Each row was made from one walk, in order. Every step used is in the known rows, and no mark comes twice. Write each row's walk.
Known rows
bomo/nuvuro/mutilol/raka/bovali/teda: [ 13 -13  32   7 -22   1   1  11   2 -22 -13  11   8  -2  -2   1  -1  12
 -14   5  -9 -11  -8 -11   0   6 -10  -8   6  -4   5 -18   3  -1  19  -3
   5   1 -20   3 -10  22 -15   1  13   1  -1  -1 -36  32   7  16 -10  10]
bomo/bovali/raka: [  0 -13  -2  -3  11   3  -6   8   3  -7  -8   0   9  19  -3   3  -6  -3
  -1   9  -1   9 -12  -3  -9   7   3  -9  -6   1  -4  -4   5  -6  -3 -16
  -5   8  -2  -4  -5  22   0  -4  11   5  -3   7 -26 -17   3  -8   3   5]
nuvuro/bomo: [ 17   1   6  -4  -5   6  -6   8   5 -15  -5   3   6   5  -8   4  -1   1
  -6  -6  -6 -13 -12  19   1   7  18  -8   4   0  -2 -13   7 -10  -6  -7
   1  10  19  -5  -6  -5   3  -3  -5   2  -1  12  -2   7   4   1 -23 -11]
bovali/teda/zulo: [  6  -5  -1  -5 -20   2   9   1  -3  26 -10  -9   9   6  -8   3  -2  13
  15   3   1  -7   5   6  10  17  -6 -15   7   3  -5  -6   8   0 -17  -4
   0   9 -27 -10  -3  11  -4  -2   8   4  -6   6 -15   3   7  18 -21  -6]
bomo/nuvuro/mutilol/raka/bovali/teda/zulo/kuraza: [ 16 -12  25   4 -17   2  26   2  -8 -10 -24   6  10  -7   2   3  10   2
  -9  25  -8   0 -16 -19   3   5 -16 -11   0   0   0 -10   0   3  17   4
   1  -5 -32   6  -7  -1 -13   0   0   0  -4   0 -35  33   9  33 -10  11]
bovali/bomo/mutilol/raka: [ 15 -13  23   7  15   3  -7   9  14  26 -10   7  10  15  -4   0  -6   8
  -3   8  -2  -2   3  11   9   4  12 -11  11  -1   0 -15  10 -12  -8  -6
   3  27 -10  -5 -10  -2 -10  -5  11   5   0   3 -11  11   4  -5   4   4]
mutilol/raka/bomo/bovali: [ 20 -10  33  -2   4  -2  -6  12   3   1  -8   7  10  17  -7   3  -6  -4
   2   4  -6 -17  -5  10  -6   3   8  -7 -11   0  -2 -11  -1  -4 -12  -9
  -1  11 -10  -6  -5 -17  -2   3   7   6   0  20  -8  -7   3 -14   4  25]
bovali/kuraza/zulo: [  7  -7  -4  -2 -35   4   2  -2  12  12 -10  -4   4   5  -4   1  -8  14
  -4   4  -7  -8   8   4   8  11  33 -13   3   4  -2  -2   8  -3   5  -2
   8  -5  13  -1  -4  19   1  -2   6   2  -4   1 -10  -3   5   1 -29 -14]
bovali/raka/bomo/nuvuro: [  4 -10   2   3  18   7  -9   9  -5   5 -16   1   5  10  -3   6  -1 -11
  -2  10   2   2  -3   4   3  12   2  -7   3   0   2 -14   7  -7 -10 -11
  -3  -1   6  -4  -9  22 -12   2   2   1 -11   8 -17  32   4  20  -9  19]
bomo/mutilol/raka: [ 14 -11  19   4   4  -3  -9   8  10  16  -8   6  12  13  -2  -1  -8   9
  -1  -4 -15 -10  -7  -1   0   7  17 -14   7  -2  -2 -15   6  -9  -9  -6
  -2  28 -12  -5  -7 -15 -10  -6  14   4  -3  10   1  26   5  -1   1   8]
nuvuro/bomo/bovali/kuraza: [ 15  -1   4 -12 -28   7   1  10   9 -22  -5  -3   6   8  -3   3  -1   0
  -3  -2   5  -4 -38   5  -5   4  16  -7  -2   1   1 -10  10 -12  -9  -8
   1   0  14   0  -4   8   8  -1  -1   5   3  12 -27 -21   3 -18  -7   2]
bomo/nuvuro: [ 14  -6 -12  -1   9  10  -7   4   8  12 -17  -1   9   3  -1   1  -3  -6
   4   1  -9 -12  -6  -8  -2  10  10 -11   4   0  -3 -17  10  -5   4  -8
  -6   4   1  -7  -9   7  -9  -7  10   0   0  11  -6  19   4  18  -7   5]
zulo/kuraza/bovali/bomo/nuvuro/mutilol/raka: [ 25 -18  14   7   4  11  12   8  20 -17 -16   1   7   5   1   0   8   3
 -25  42  -9   4  -3  -4   6  -1  25  -9  -1  -2  -1 -10  -1  -7  33   0
   0  -6   4   8 -13 -10 -13 -10  -3  -1   8  -4  -6  24   7  21  11   4]
raka/mutilol: [ 12   2  15   9   4  11 -11   4   2   2 -11  -6   5  -6  -5   3 -12  -1
   2  -2  -9 -15  16   9   5   7  -3 -13  -1   2  -4  -6   7   0  20  -6
   2  23  12  -4  -6   2  -4 -15   4   5  -5  10   3  -2   2   4  -4   0]
mutilol/bovali: [  2  -4  -1  -4   4  -1  -6   5   4  -2  -8  -1  11  14  -6   0  -6  -2
   4  -3 -19  -8   5  10   1   8   6  -9   3   1 -11 -16   4  -1  10  -3
  -1  20  -6  -6   0 -14   3  -6  11   3   4  19  27   3   3   3   4   0]
bomo/mutilol/bovali/raka: [-13 -12  -2   3  10  -7  -3   9  -3  -2  -6  -1  13  20  -1   1  -4   3
  -5   4 -10  11 -12  -2   1   6   0 -11  11  -1  -3 -14   8  -7  -4  -8
  -1  23  -7  -8  -6   5  -2  -6  17   5  -5  11  16  22   4  -4   8  10]
teda/bovali/bomo: [ 13  -2   1  -3   9   4   2   3   6  15  -8   5  11   5  -9   3  -3  -3
   8  11 -10  -4  12  27  13   8  33  -9   8   5  -7  -9   8   4   1  -4
  -2   4 -19  -7  -6  40   2  -1   6   4  -2  12  -1  -3   4   4   1  -8]
bomo/nuvuro/mutilol/raka/bovali/teda/zulo: [ 13  -6  28   6 -19   1  17   6  -6  -3 -16   4   8  -2  -3   4   5  18
   0  11  -8 -11  -9  -9   0   9 -31 -11   4   0   2 -17   5   7  10   2
   8  -1 -40  -3  -9  17 -16   3  10   0  -8   4 -36  29   9  28 -33  12]
bovali/nuvuro: [ 18 -11  -5   2 -21   5  -5   6   8  -3 -14  -5   9  12  -3   2  -5   1
   7   5  -7 -10   5   5   8  11  10 -11   2   2  -4 -10  11  -7   1 -13
  -5   7  14  -5  -5  21   0  -7   7   5  -2   2 -15   3   3  10  -1  -7]
bomo/bovali: [ 12  -3  -3  -6   2   5  -5   5  11  -1 -10   3   8  13  -3   1  -7  -1
   6   6  -7 -10  -6  -3  -8   5  14 -10  -3   1  -6  -8   6  -3  -7 -10
  -7   9  -3  -6  -4   6   4  -5  12   4   3  15 -13 -22   2 -14   5   6]
bovali/raka: [  0 -14  -1   1   7   1  -8   9   3  -4  -7  -1   8  17  -5   3  -5  -4
  -1  -1  -4   7   5   7   2  11   6 -12  -1   1  -4  -6   7  -5  -5 -12
  -5  14   9  -7  -4  22  -7  -6   7   5  -5   1 -17  10   4  11  -4 -10]
bomo/nuvuro/mutilol/bovali: [  6   0  -8   4   3   9  -2   4   6 -18 -14  -1   9   5  -1   1  -2   0
  -9   0 -18  -9  -9  -7   1   7  -4  -8   1  -3  -1 -19  10  -1  13  -1
  -1   9  -6  -5  -6  17  -5  -8  12  -1   1  19  19  20   6  13  -8  11]
zulo/kuraza/bovali: [ 12 -12  -3  -7  -8   2   7   6   9 -19 -13  -1   7   2  -2   0  -1  -3
  -8  29 -15  -5   3  -1   3   3  40 -11   8   2 -10  -2  -8  -6  19  -2
  -6   3  20   4  -3 -35   5  -7  -5   1   4   3  14  11   4   7  22  -3]
mutilol/nuvuro/bomo/bovali: [  7 -10   4  -8  12   2   0   9  -2   7 -12   3  11  10  -4   2   5  -6
 -13   6 -10 -10 -34   4  -9   2   9  -4  -7  -2  -3 -16   9 -12  -9 -10
   1   0   4  -8  -7 -23   4  -4   4   6   2  19  -4 -13   5 -12 -17  11]
nuvuro/bomo/bovali: [ 17   2   4  -9  -5   7  -3   9   3 -21  -4   2   6   8  -6   3  -3  -2
  -3  -1   0 -12 -28   7  -8   3  15  -8  -3   0  -4 -12   7  -9  -7  -7
  -3   6  11  -6  -4  -5   9  -2   2   2   2  19 -13 -17   3 -17 -17   4]
kuraza/bovali: [ 13  -9   1  -6 -11   1  -4   7   7  -9  -5  -4   7   9  -5   1  -6   7
   2  11  -9 -16  12   8   3   8  14 -13  12   2  -9  -6  -2   0  10  -4
  -3   5  12  -6  -7 -16   4  -3   5   1   1   5  13   9   3   2   2 -10]
mutilol/raka/nuvuro/bomo/bovali: [ 21  -2  40   3   7  -1  -3  15  -3   6   0  10  11  16  -5   5  -3  -9
 -11   7 -13 -16 -31   6  -7   4   1  -4 -13   0   2  -9   5  -7 -14 -11
   5  -2   3  -3  -7 -25  11   1  -4   6  -1  21 -15  -8   4 -12 -24   5]
zulo/kuraza/bovali/bomo: [ 15 -15   0  -9   4   6  10   6  12  -5 -11  -2   4   7  -4   0   1   1
 -11  37  -3   5  12  15  12   0  37 -10  10   3  -7  -4  -4  -8  20  -2
  -2   0  19   2  -6 -23   3  -6  -7   3   5  -6   3   2   3   4  27 -10]
raka/bomo/mutilol/nuvuro: [ -1  -9  15   6  19  -4  -7   8  -6  41 -17   6  11   4  -3   3  -2  -3
  -7   5  -8 -12  -3   6   5   5   8 -11  11  -3   3 -21   9 -10 -31  -5
   0  17  -1  -7 -10 -15  -4   2   7   7  -8  13  12  29   5  -9   0  23]
bovali/kuraza: [ 10  -5   0  -1 -23   6  -4   5  12   3 -10  -7   7   9  -3   1  -4   1
   6  -4  -5  -4   3   8   4  12  23 -13   4   3  -3  -8   8  -6  -6  -7
  -2   6   9  -3  -3  16  -1  -4   6   5  -1   1 -17   4   3   8   5  -9]

Which walk is each row?
[  2   1  15   5   6   3  -6   5  -1  -8 -10  -7   9   2  -6   3 -10  -1
   2  -2 -20 -13   8  13   5   4 -13 -11  -3   0  -7  -8   7  -1  33  -3
   6  27   2  -3  -3 -16   1 -15   8   4  -3  18  31  -2   2   0   2   7] -> raka/mutilol/bovali
[ 18  -4  36   7 -30   5   1  12  11 -24  -6   2   5  10  -5   4   0   5
  -8   7  -6 -11 -12   7  -4   2   7  -9 -13   1   2  -7   2  -8 -16  -9
   5   8   1   2  -8  24  -5   3   0   6   2   9 -27 -13   4 -14   5  23] -> nuvuro/mutilol/raka/bomo/bovali/kuraza
[ 13  -4  33  13  14  -4  -9  12   0  36  -2   8  14  15  -1   2 -10  -1
  -5   8 -19 -15  -7  -4   4   8   5 -11   5  -1   6 -14   7  -6 -21  -6
   0  15  -7  -2  -8 -17   1  -1   7   7  -7  12   1  28   3   1  -3   3] -> bomo/mutilol/raka/nuvuro
[ -7  -9  -8   8  10   7  -3   6   1 -21 -13  -2   8  15   0   1   1   0
 -13   6 -15   8 -12  -7  -2   7 -15  -8  -3  -2  -1 -14   9  -2  16  -7
  -2   6  -3  -2  -8  33  -8  -8  15  -1  -4  12   4  22   7  20 -10   9] -> bomo/nuvuro/mutilol/bovali/raka
[ -1  -6  15   2   2  -8  13  12 -13  -9  -3   4   4   9   2   4   0  -4
 -29  35  -5   9 -36  -4   5   0  25  -7  12  -1   8  -5  -1 -14 -10   0
  -1  -8  36   8 -14 -28  13   2 -17   6 -12   0   0  37   6  -4  -4  -5] -> zulo/kuraza/bovali/raka/nuvuro/bomo/mutilol
[  9   8  17  16   6   8  -8   9   2   9   2   3   6   3  -3   4  -7  -4
  -9   3 -19 -17  12   7   3   6   1 -11  -2   1   3  -9   7   2 -20  -8
   1   8  21  -1  -9  30  10  -2   1   6  -6   9  -7   6   4   4 -17 -16] -> raka/nuvuro/mutilol
[  7  -2  -3  -3 -39  -1  13  -6   6   8 -11   0   7   4  -5   2  -4  12
   1   9 -17  -9   2   7  10  10  51 -11   7   7  -5   0   6   3   7   3
   5 -11 -11  -1  -6  40   5   0   6   0  -6   9  -3  -1   6  -1 -26 -10] -> teda/bovali/kuraza/zulo
[ 19   1  13   5 -26   9  -2   8   3 -27  -9  -1   5   3  -3   6  -3  -1
  -4  18  -1 -15  -6   5  -1   2   2  -7  -8   0   6  -8   7  -4 -17 -11
  -2   4  17  -3 -11  48   6   2   2   7  -3  12 -26 -17   4 -16  -2  19] -> raka/bomo/bovali/nuvuro/mutilol
[ 25 -13  21  15 -30   6  -3   9  13 -18  -6  -3  11  10   0   0  -2   8
  -7   5 -21 -11   3   5   5   8  -2 -11  -8   0  -1  -9   8  -4   5  -9
   2  14   7   0  -8  26 -10  -9   8   6  -1   1 -19   9   7  13 -13   0] -> bovali/nuvuro/mutilol/raka
[ -2  -8  -2  -5 -35  -3   6  -1   5   5 -13  -3   8  12  -5   1  -3  13
  -6   4 -15  -6   2   6   8   9  24  -9   4   4  -7  -4   6  -1  16   2
  11   0   3  -2  -1   0   6  -3  11   0  -1  10  17  -4   5  -3 -17  -5] -> mutilol/bovali/kuraza/zulo
[ -1 -18   1  -1  18  -2   0   9   6  41 -13  -1   9  10  -3  -1  -2  11
 -12  28  -5  -2   3   9  11   0  14 -11  21  -1  -2 -16   9  -8   1  -3
   4   5   0  -4 -14 -19  -2  -4  10   5   1   1  12  16   7  -9  10   6] -> kuraza/bovali/bomo/mutilol/nuvuro
[  5 -10  -2 -12 -32  -5  17   3  -3  11  -7 -10   6  10  -9   2  -1  25
  12  21   3  -9   7   7   8  12  -4 -14  13   3  -9  -3   3   5  -4  -2
   1  -3 -24  -6  -8  -9  -1  -1   8   1  -3   2   1   6   7  10 -15  -4] -> kuraza/bovali/teda/zulo
[ 13  -7   7 -14 -26   1   2  11   2 -16  -5   0   6   6  -6   2  -4  12
 -10   2   6  -9 -32   0  -2   6  12  -8   1  -2   0 -12   7 -13 -10  -9
   1   3  -3  -6  -8  11   4  -1   6   5   3  12 -27 -18   4 -14 -16   6] -> nuvuro/bomo/bovali/teda
[ 22  -5  -4 -11 -38   4  29   1  -8 -24 -16 -10   6   4  -3   4  12   2
  -1  39  -8  -4 -22   7  10   5  13  -9   6   3  -4  -1   2  -4   5   0
   0 -15  18   0  -8 -35  11  -2 -17   1  -6   3   1  17   7  13 -17  -9] -> teda/zulo/kuraza/bovali/nuvuro/bomo
[ -7   2  12  -6 -15  -8  16   4 -20  25 -12  -6   8   9  -8   4  -2  11
  10  10   4  -9  -7   7  13   9 -13 -13  16   0   0 -13   9  -3 -28   3
   4  14 -37 -10  -8  -7   1   8  12   4  -9  19  19  22   7  -4 -12  29] -> raka/bomo/mutilol/bovali/teda/zulo
[  5  -6   0   5   1   7  26   3 -12 -19 -21  -6   0   3  -2   7  13  -6
 -10  46  -4   7 -11  -6   4   3  -4  -9   1   1   3  -3  -2   1  -3   2
  -3 -14   9   5 -14   6  -8   3 -12  -1 -11   4  -6  38   9  24 -13  19] -> teda/zulo/kuraza/bovali/raka/bomo/nuvuro/mutilol
[  4   0   4   5   8  10  -3   7   9 -11  -4  -1   7   8  -7   3  -1   4
  -9   7 -15  -1  15  24  11   2  -2  -9   4   0  -3 -13   9  -2   9  -2
   5  18  -1  -6  -6  27   3  -6   8   3   6  11  10 -12   5   1  -1  -5] -> nuvuro/mutilol/bovali/bomo
[  1   8  18  14   7   0  -4   8  -5  -2   0   5   9   7  -4   4  -7  -4
 -13   5 -25 -12   6   9   4   6  -9  -8  -2   0   0 -11   7   2  -6  -5
   4  10   8  -2  -6  12  16  -1   5   5  -4  19  23   6   4   3  -9  -7] -> raka/nuvuro/mutilol/bovali
[ 23  -4  22   0 -30  -8   7   9  -2 -13  -8   7  15  12  -4   0   0   4
  -2   5 -20 -11 -41   9   3   6  27  -8   7   0   3 -15  11  -6  -9  -5
   1   7 -15  -6 -16  16  -1  -2   2   4  -8  17  -2  34   7  -3 -22  11] -> teda/bovali/nuvuro/bomo/mutilol/raka
[ 25  -9  29   8 -38   0  28   6  -3 -25 -17  -6   6   3  -4   3  12   5
  -4  43 -15  -9   2  10  10   3   5 -10  -5   3  -1   2  -5   6  -1   3
   4  -6   6   4  -9 -20  -2   1 -13   3  -7   3   0  25   9  16 -11  15] -> teda/zulo/kuraza/bovali/nuvuro/mutilol/raka/bomo
[ 10   9  18   7   9   2  -6   9  -6  15   1   4   6   4  -4   5  -7  -1
 -12   1  -5 -16 -27   4   3   5   8  -9  13  -2   8 -16  11 -13 -32  -4
   0   7  21  -4 -12  -6  15   2  -4   5 -10  16   0  23   3 -10 -27  -6] -> raka/nuvuro/bomo/mutilol
[ -1  -7  -2   0   5  -4   0   7  -4 -10  -7   6  12  14  -6   2  -3  -4
   4   7 -18   8  -3  15   2  12  17 -10   1   5  -6  -3   4   4  -3  -7
  -3   6 -16  -6  -7  44  -3  -3   8   4  -9  11  -4   9   5   8  -5  -4] -> teda/bovali/raka
[ 14  -2   4  -1  11   8  -5   6  -1   8 -19   2   6   1  -4   5  -2  -9
   4   5  -1 -17   0   4   2   9  14  -9   5  -1   1 -19   7  -5  -7  -4
  -4   0   6  -5  -8   6  -8   1   2   0  -3  14  -2  28   4  12  -5  18] -> raka/bomo/nuvuro
[  2 -16  11   6  -1   2   8   8  -2 -27 -13  -7   2  -1  -2   3  -3  -3
 -17  35 -11  11   3   2   6   1   6 -11  -3   2  -4   7  -5  -4  43  -2
   1   7  24   8  -8 -20  -7 -16  -9   5  -8  -7   2  13   4   8  20   1] -> zulo/kuraza/bovali/raka/mutilol
[  8 -14   3 -11 -36  -6   2   9   5  -5  -5  -5   5   7  -6  -1  -7  19
  -3  18   2 -13   9   5   5  10  23 -12  15   0  -7  -4   0  -5   6  -3
  -1   1  -2  -3  -9   0   0  -3   8   3   2  -2   0   9   6   2   3  -4] -> kuraza/bovali/teda
[  5  -2  15  -3 -23   1  -3   8   1 -15 -11   4   7   1  -4   3  -5   0
   6  -6  -5  -7   4  11   2   7  14  -8  13   3  -1 -12   1   0   8  -3
   2   3  10   1  -1  13   4   5   2   4  -1  -3 -30   7   1   0   8 -10] -> raka/bovali/kuraza
[ 10  -2  11  -6 -34   4   7   0   1   1 -13  -2   1   7  -3   5  -5  10
  -4  17   1 -13  -5   3   1   4  34  -7   0   3   1   1   5  -5  -9  -3
   8  -8  13  -1  -7  19   9   8   2   3  -5  11 -19 -23   4 -23 -19  13] -> raka/bomo/bovali/kuraza/zulo
